Each row comes from the steps of one path. Every step used is in the known rows, and no mark comes twice. Write the path behind each row, first mark first.
Known rows
l-u: [-0.48 -0.44 -1.29 -1.60  1.43 -0.98  0.39  0.12  1.42 -1.82 -3.59  0.10
 -2.97 -1.52 -0.50  0.38 -1.05  2.53]
b-g: [-0.96  0.80  0.17 -0.99 -1.62  1.71 -0.11  1.33 -0.90  1.21  2.09 -0.83
 -0.62  1.05 -0.71  0.03 -0.60 -3.23]
l-u-a-y: [-1.25  0.11  0.59  2.95  4.24 -1.95  1.82 -0.78  3.48 -2.99 -2.58  1.70
 -2.09 -3.04 -1.03  2.40 -1.14  3.74]
u-a: [-0.24  0.25 -0.20  1.51  1.41 -1.52  1.52 -0.25  1.09 -1.14 -0.54 -0.75
 -1.61 -1.24 -1.27  1.87 -0.64  1.37]
g-b: [ 0.23 -0.52 -0.93 -2.95 -1.09  0.67 -2.97 -1.27 -2.23 -0.93 -0.93  0.82
 -1.55  0.55  0.00  0.64  1.40 -1.56]
l-u-a-y-b: [ 0.16 -0.24  0.37  2.36  3.83 -2.32  0.66 -1.25  2.97 -3.07 -0.20  1.86
 -0.47 -2.50 -1.40  1.89  1.12  4.58]
g-y-b-u: [ 0.68  0.32 -0.44 -1.12 -2.31  0.63 -0.83 -0.93 -0.98  1.87 -0.35 -2.16
  1.10 -1.18  2.66 -0.18  3.10 -0.30]
g-l-u-z: [ 0.34  0.25 -1.16 -1.11  1.74 -3.37  1.84  1.41  2.41 -1.90 -4.61  1.21
 -2.28  1.45 -1.01 -0.97 -3.87  2.69]
b-u: [-0.53 -0.60 -0.03 -0.68 -0.35  1.11 -0.62  0.58  0.43  0.85 -5.05 -2.25
 -0.69 -1.60 -0.27 -0.26 -0.51 -0.05]
g-y-a: [-0.82 -2.24 -1.90  0.96 -2.57  0.44 -1.20 -1.93 -3.13  2.53  0.21 -0.74
 -0.88  0.13  3.60  2.36  2.51 -0.62]
u-l: [-0.94  0.27 -1.17 -1.21 -0.39 -0.27 -0.26  2.54 -1.62 -0.42 -2.66 -2.81
 -4.39 -0.51 -1.84 -0.22  0.09 -2.12]
g-l-u: [ 0.48 -0.76 -1.87 -2.72  0.84 -1.35  1.98  0.28  0.12 -0.91 -3.79  0.88
 -1.54  0.59  0.75 -2.41 -3.57  2.47]
a-y-b: [-0.84 -1.29  0.53  2.01 -0.19  0.75 -2.42  0.14 -1.14 -0.68  0.39  1.05
  0.94  0.68  0.13  0.89  1.90 -0.21]
y-b-g: [ 0.50  0.60 -0.01 -1.58 -2.11  1.17 -1.30  0.84 -1.49  1.33  4.49 -0.65
  0.95  1.67 -1.14 -0.37  1.55 -2.59]
a-y-b-g-l: [-0.02  0.05  0.87 -0.14 -1.81  1.83 -0.36  0.87 -2.67  1.77  4.14  1.68
  3.47  3.70  0.64 -2.40 -0.72 -3.01]
u-z: [-1.12  0.27  0.07  1.46  0.35 -1.72 -0.61  1.84  1.56 -1.22 -2.48 -0.30
 -2.43  1.09 -1.89  2.22 -0.75 -0.19]
g-z: [ 0.21 -1.62 -0.61  1.44 -1.92  1.47  0.16 -0.95 -0.15 -0.61 -1.95 -2.06
 -0.99  0.17  2.82  0.11 -3.72  0.39]
y-b-u: [ 0.80 -0.83 -0.30 -1.27 -0.80  0.75 -1.67  0.11 -0.20  0.92 -2.82 -1.94
  0.90 -1.27 -0.79 -0.78  1.73  0.61]

Write each row's path
[ 0.71  1.02  1.30  1.63  0.28  0.10  1.68  0.02 -0.74  0.82  5.27  1.69
  3.36  2.19 -0.34 -1.17 -0.90 -1.44]
u-a-y-b-g-l
[ 1.44  0.09  0.20  0.39  1.26 -1.13  0.57 -0.70  1.69  0.10 -1.58 -1.91
  0.94 -2.62 -1.89  0.51  1.47  2.30]
y-b-u-a
[ 1.15 -0.43 -0.24  1.01  3.27 -2.59  2.17 -1.17  1.43 -2.14 -0.33  2.73
  1.12 -0.32 -0.08 -0.90 -1.40  4.36]
g-l-u-a-y-b
[ 0.03  0.59 -0.32 -2.37 -2.18  1.37  1.54  1.43 -2.26  2.14  1.87 -0.06
  0.84  3.24  0.54 -2.74 -3.14 -3.31]
b-g-l
[ 0.32  0.11 -1.20 -0.50 -2.63 -0.07 -0.92 -0.75 -2.19  0.61  3.23 -0.65
  0.16  0.86  2.84  0.75  3.10 -0.52]
g-y-b
[-0.91 -0.77 -0.95  0.01 -3.59  1.67 -0.73 -1.30 -3.39  4.05  4.08 -0.84
  0.18  1.03  3.15  1.80  2.36 -3.35]
b-g-y-a
[-0.52 -1.23  1.06  1.47  0.02  1.59 -2.44 -0.03  0.02  0.52 -2.98 -0.31
  1.85 -1.28 -0.12 -0.13  1.86  0.23]
a-y-b-u
[-0.86  0.17  1.41  1.20 -1.32  2.04 -1.95  0.75 -1.34  0.87  4.22  0.88
  1.89  1.47 -0.43  0.23  1.79 -2.91]
a-y-b-g
[ 0.31  1.22  1.08  0.22  1.01 -1.53  0.42  1.52  1.93 -0.80  1.35  2.78
  1.29  2.94 -1.38 -1.45 -1.66  0.18]
a-y-b-g-l-u-z
[ 0.69  1.28 -0.83 -2.24 -2.16  0.17 -0.64  1.08 -1.54  1.54 -1.35 -4.22
 -1.60 -1.77  0.94 -0.99  3.70 -1.93]
g-y-b-u-l
[-1.41 -0.04  1.78  3.70  2.80  0.13  0.93 -0.37  2.53 -0.31 -4.18 -0.59
  0.32 -3.30 -0.80  1.61 -0.57  1.09]
b-u-a-y
[ 1.24  0.42  1.54  3.08  1.51  0.22  1.86 -2.21  3.48 -1.79  3.39  0.48
  1.24 -1.68  1.15  0.67 -2.26  2.47]
l-u-a-y-b-g-z
[ 0.31  1.31  1.44  1.43  2.80 -0.93  1.12 -0.61  2.76 -1.53  3.57  1.80
  0.55 -1.51 -1.82  1.20  1.02  1.54]
l-u-a-y-b-g
[ 0.49  0.26  0.27 -1.43  0.12  0.57  0.55  0.32 -0.48  0.17  2.29  2.50
  2.03  2.03  0.37 -2.76 -1.28 -0.01]
a-y-b-g-l-u
[-0.23  1.00  2.03  2.80  0.79  0.28  0.22 -0.19  0.48 -0.04  5.53  0.97
  1.94  0.15 -1.60  1.49  1.56 -1.31]
u-a-y-b-g
[ 0.49 -0.43 -0.44 -3.66 -0.84  1.44 -2.91 -1.35 -1.02  0.22 -4.44 -0.62
 -0.48 -1.31 -0.05 -0.13  1.29 -1.22]
g-b-u
[ 0.34  0.80 -0.90 -3.67 -0.21 -0.03  2.41  0.81 -0.04  0.57  0.14  0.62
 -0.48  1.60  0.17 -2.97 -3.67 -0.28]
b-g-l-u
